Every row comes from one small tree of marks. Brackets hold a mark, then the marks that hang from it, in the order of their numbers. Every link used is in the known rows. Which tree was each row made from?
Known rows
(q646 (q408 q218)): [-10.1  29.6  -5.9  -6.8   8.7   8.9 -21.5  11.3   3.5  10.8 -41.3  29.1
  34.3  -8.7 -15.3   2.5 -15.0   8.7]
(q408 (q218 q995) q646): [ 48.8   9.6   6.7   8.4  22.7 -12.4  -1.4 -41.3 -19.1 -15.5   5.3  25.1
 -24.4   2.3 -27.0 -24.6 -42.4  20.2]
(q218 (q995 q408 q646)): [ 11.1  -8.6  23.3  -2.6  25.9 -12.8   7.5 -16.8 -12.7   2.4 -13.2   4.1
  22.2 -21.3 -21.3 -45.5 -66.2  40.4]
(q995 q939 q963): [-24.0   9.5 -10.0 -38.5 -26.6  11.2   5.7  69.4 -31.4  18.4 -36.9  11.8
 -24.9 -42.1  -5.1 -19.5   3.9  27.7]
(q218 (q995 (q408 q646))): [ 27.1 -15.0   8.7  -2.6  24.6 -18.8  -9.0 -69.2  -9.9  -1.2 -10.8  -1.3
  17.6  -9.1 -32.4 -79.8 -49.3  30.4]
(q995 q408 q963): [-25.5  -1.2 -15.2 -16.8 -19.9  12.1   7.7 -26.0  -7.8  21.9 -19.6 -11.9
  27.8 -30.5  -1.4 -42.3  -0.7  31.5]
(q995 (q408 q218) q646 q939 q963): [ 27.3  26.4  -2.0 -12.4 -23.6  23.8   2.3  26.0 -51.9  17.1 -16.2  61.5
 -31.3 -41.0  31.0   2.8  -8.0  33.3]
(q963 (q408 q218 q646 (q995 q939))): [  9.1  34.5 -19.1 -11.0  17.6 -12.0 -16.6 -34.8 -10.1  12.3   6.5  16.2
 -13.2  -2.4  29.3 -53.6  -8.5  23.9]
(q408 (q218 (q995 q963)) q646 q939): [ 91.1  20.4  -9.4  -2.7   6.5   4.8 -27.8 -29.6 -45.3 -22.4   0.2  -3.6
 -68.8  -9.6   9.9  19.5 -15.6  15.1]
(q939 (q995 q646 q963)): [ -6.9   4.1  18.5 -14.2 -51.0  10.8   2.7  56.7 -10.6  -2.0   2.1   3.9
 -17.4 -19.7 -42.8 -20.3 -46.1  28.6]
(q646 (q408 q939)): [ -2.4  17.0  -1.3 -28.9  10.2  12.2 -43.5  20.1  -2.6  13.0 -68.2  15.3
  21.1 -23.6 -14.7   6.2 -12.8  13.6]
(q646 (q408 q218 q995)): [-24.2  36.5 -18.3   7.9  21.6  -6.7 -40.8  17.2  15.0   1.0 -24.1 -17.4
  50.5  -1.4  21.4 -15.1  -9.3  15.9]
(q995 (q408 q939) q963): [  9.5   6.3 -22.1 -22.5 -17.8  19.4 -11.9 -33.3 -28.0  17.3 -27.2  -1.9
   1.6 -37.4  24.0  -3.7   2.6  29.0]
(q408 q218 (q995 q939 q963)): [-10.4  37.6 -37.1 -10.1 -10.9  -4.3 -14.4  56.7 -33.9   0.9  -4.9 -10.5
 -24.2 -25.9  51.9   3.3  14.5  25.7]
(q408 q218 q939 (q995 q646 q963)): [ 35.1  35.5  -7.2   0.0 -13.0  15.5 -21.3  24.1 -33.4  -3.4  -2.6  -3.3
 -43.9 -21.1  67.8  29.9  -2.7  30.1]
(q646 (q408 q218 (q995 q939 q963))): [ -6.3  47.6 -26.0  -8.9   5.0   1.2 -54.6  85.7 -19.7   5.2 -35.2 -23.9
   4.0 -20.7  46.1  -0.3  11.8  12.2]
(q963 q408): [-43.5   6.6   2.1 -25.9   3.5  -0.7  21.5 -38.3  21.0  32.0 -15.4  -4.9
  36.7 -13.6 -26.1 -43.4 -19.5  28.5]
(q939 (q995 q408 q646)): [-15.7  -6.8   6.3  -5.1 -29.9  -6.4   4.2  -6.2  -3.4  -1.3   1.8  43.9
  28.7 -13.7 -43.1 -38.7 -67.9  34.4]

Write each row's tree
[ 20.6  38.0  -3.3  -2.0  18.4  -0.3 -13.9 -36.6  -8.5  11.0   2.7   7.6
 -10.0  -6.0  57.3  13.5 -23.8  30.2] => (q963 (q408 q218 q939 (q995 q646)))
[ 23.1  48.2 -32.9  -0.1   9.3   8.9 -65.0  29.2 -13.6  -1.7 -31.1 -39.4
   2.0 -15.4  62.2  33.9  11.7  12.2] => (q646 (q408 q218 q939 (q995 q963)))
[ 21.2  22.2 -40.5  -3.1 -29.1  -7.6 -14.4 -10.5 -27.4 -23.6   3.6  56.6
 -19.5  -5.6 -16.1  57.6 -33.2   5.6] => (q408 q218 (q939 q995))
[ -5.5  -0.3   6.9 -10.1 -49.3  10.9  -3.9   9.9 -11.2   1.1   7.6   5.2
   9.1 -22.2 -26.4 -37.2 -49.6  33.5] => (q939 (q995 q408 q646 q963))
[ 65.0  21.8  -2.6  -9.0   3.5  -3.7 -15.8  24.8 -54.7 -16.7  -4.8  15.6
 -65.5 -18.8  -4.5 -12.4 -19.3  14.5] => (q408 (q218 (q995 q939 q963)) q646)
[ -7.3  14.8 -23.0 -16.7  -8.4   0.5 -25.8  20.0 -12.3   3.8 -15.5 -49.9
 -11.6 -24.0  46.1  -4.1   8.8  31.9] => (q408 q939 (q995 q963))
[-35.1  17.5  10.7 -24.9  13.3 -12.7  -2.0  36.8  -2.4  25.0 -15.9  -4.1
   8.5 -22.7  20.1 -57.2 -30.8  39.9] => (q963 (q408 (q995 q646 q939)))
[ -0.2   5.5   8.1 -12.2   0.6  -1.9 -16.6  25.4 -10.5   4.9 -24.8   5.5
 -14.2 -19.8  30.5 -13.1 -27.3  39.1] => (q408 q939 (q995 q646))
[ 20.4  23.1  23.9 -34.0 -14.3  31.4  -3.6  -4.7 -15.4  28.4 -24.5  -7.9
 -28.5 -30.4  13.6  -4.3 -10.8  26.9] => (q995 q646 (q963 (q408 q939)))
[  7.8  11.4   4.7   3.6  -6.9  16.5  16.3 -38.0 -16.4  14.0  -6.8  70.8
  15.4 -22.0   6.7 -13.1 -34.2  32.9] => (q995 (q408 q218) q646)
[ 17.7  31.7 -24.0 -14.7   7.5   5.6   0.0 -64.2 -12.8  16.4  -9.7  30.6
  -3.3 -11.9  15.1  37.2  -5.6  16.0] => (q963 (q408 q218 q939))
[ 32.2  13.1  20.9   8.0  19.2  -7.1   7.7  16.2 -22.0  -8.8  -5.3  27.6
 -15.9  -5.1 -17.1   8.3 -55.9  26.1] => (q408 (q218 (q995 q646)))
[ 37.4  40.0  -9.1  -8.5  23.1  -5.6 -46.6  83.4 -33.8 -12.1 -40.7 -17.1
 -11.4 -21.4   1.1  22.5 -13.1   4.4] => (q646 (q408 (q218 (q995 q939 q963))))
[ -0.7  30.9   3.4   5.1 -13.7  13.3  -3.2  35.8 -14.6   5.2  12.1 -13.4
 -16.0 -15.4  46.5 -11.9  -7.5  35.5] => (q408 q218 (q995 q646 q963))
[  6.3  31.0  27.5  -7.2   4.2  22.6 -19.2  36.9  -5.8  13.6 -38.6  50.1
  13.3 -11.8 -12.8   1.9 -29.4  16.9] => (q995 (q646 (q408 q218)))
[ 51.3  20.4  26.2 -20.3  18.7   8.3 -14.4   2.4 -20.5   5.0 -15.4 -47.3
 -29.0 -21.1   7.3  -2.2 -39.9  25.4] => (q218 (q995 q646 (q963 (q408 q939))))
[-12.0  -1.9  13.2 -28.3  -9.7   9.3   5.5  23.0 -30.8  25.1 -39.0  67.6
   3.6 -40.7  -8.1 -42.7 -35.9  42.1] => (q995 q408 q646 q939)
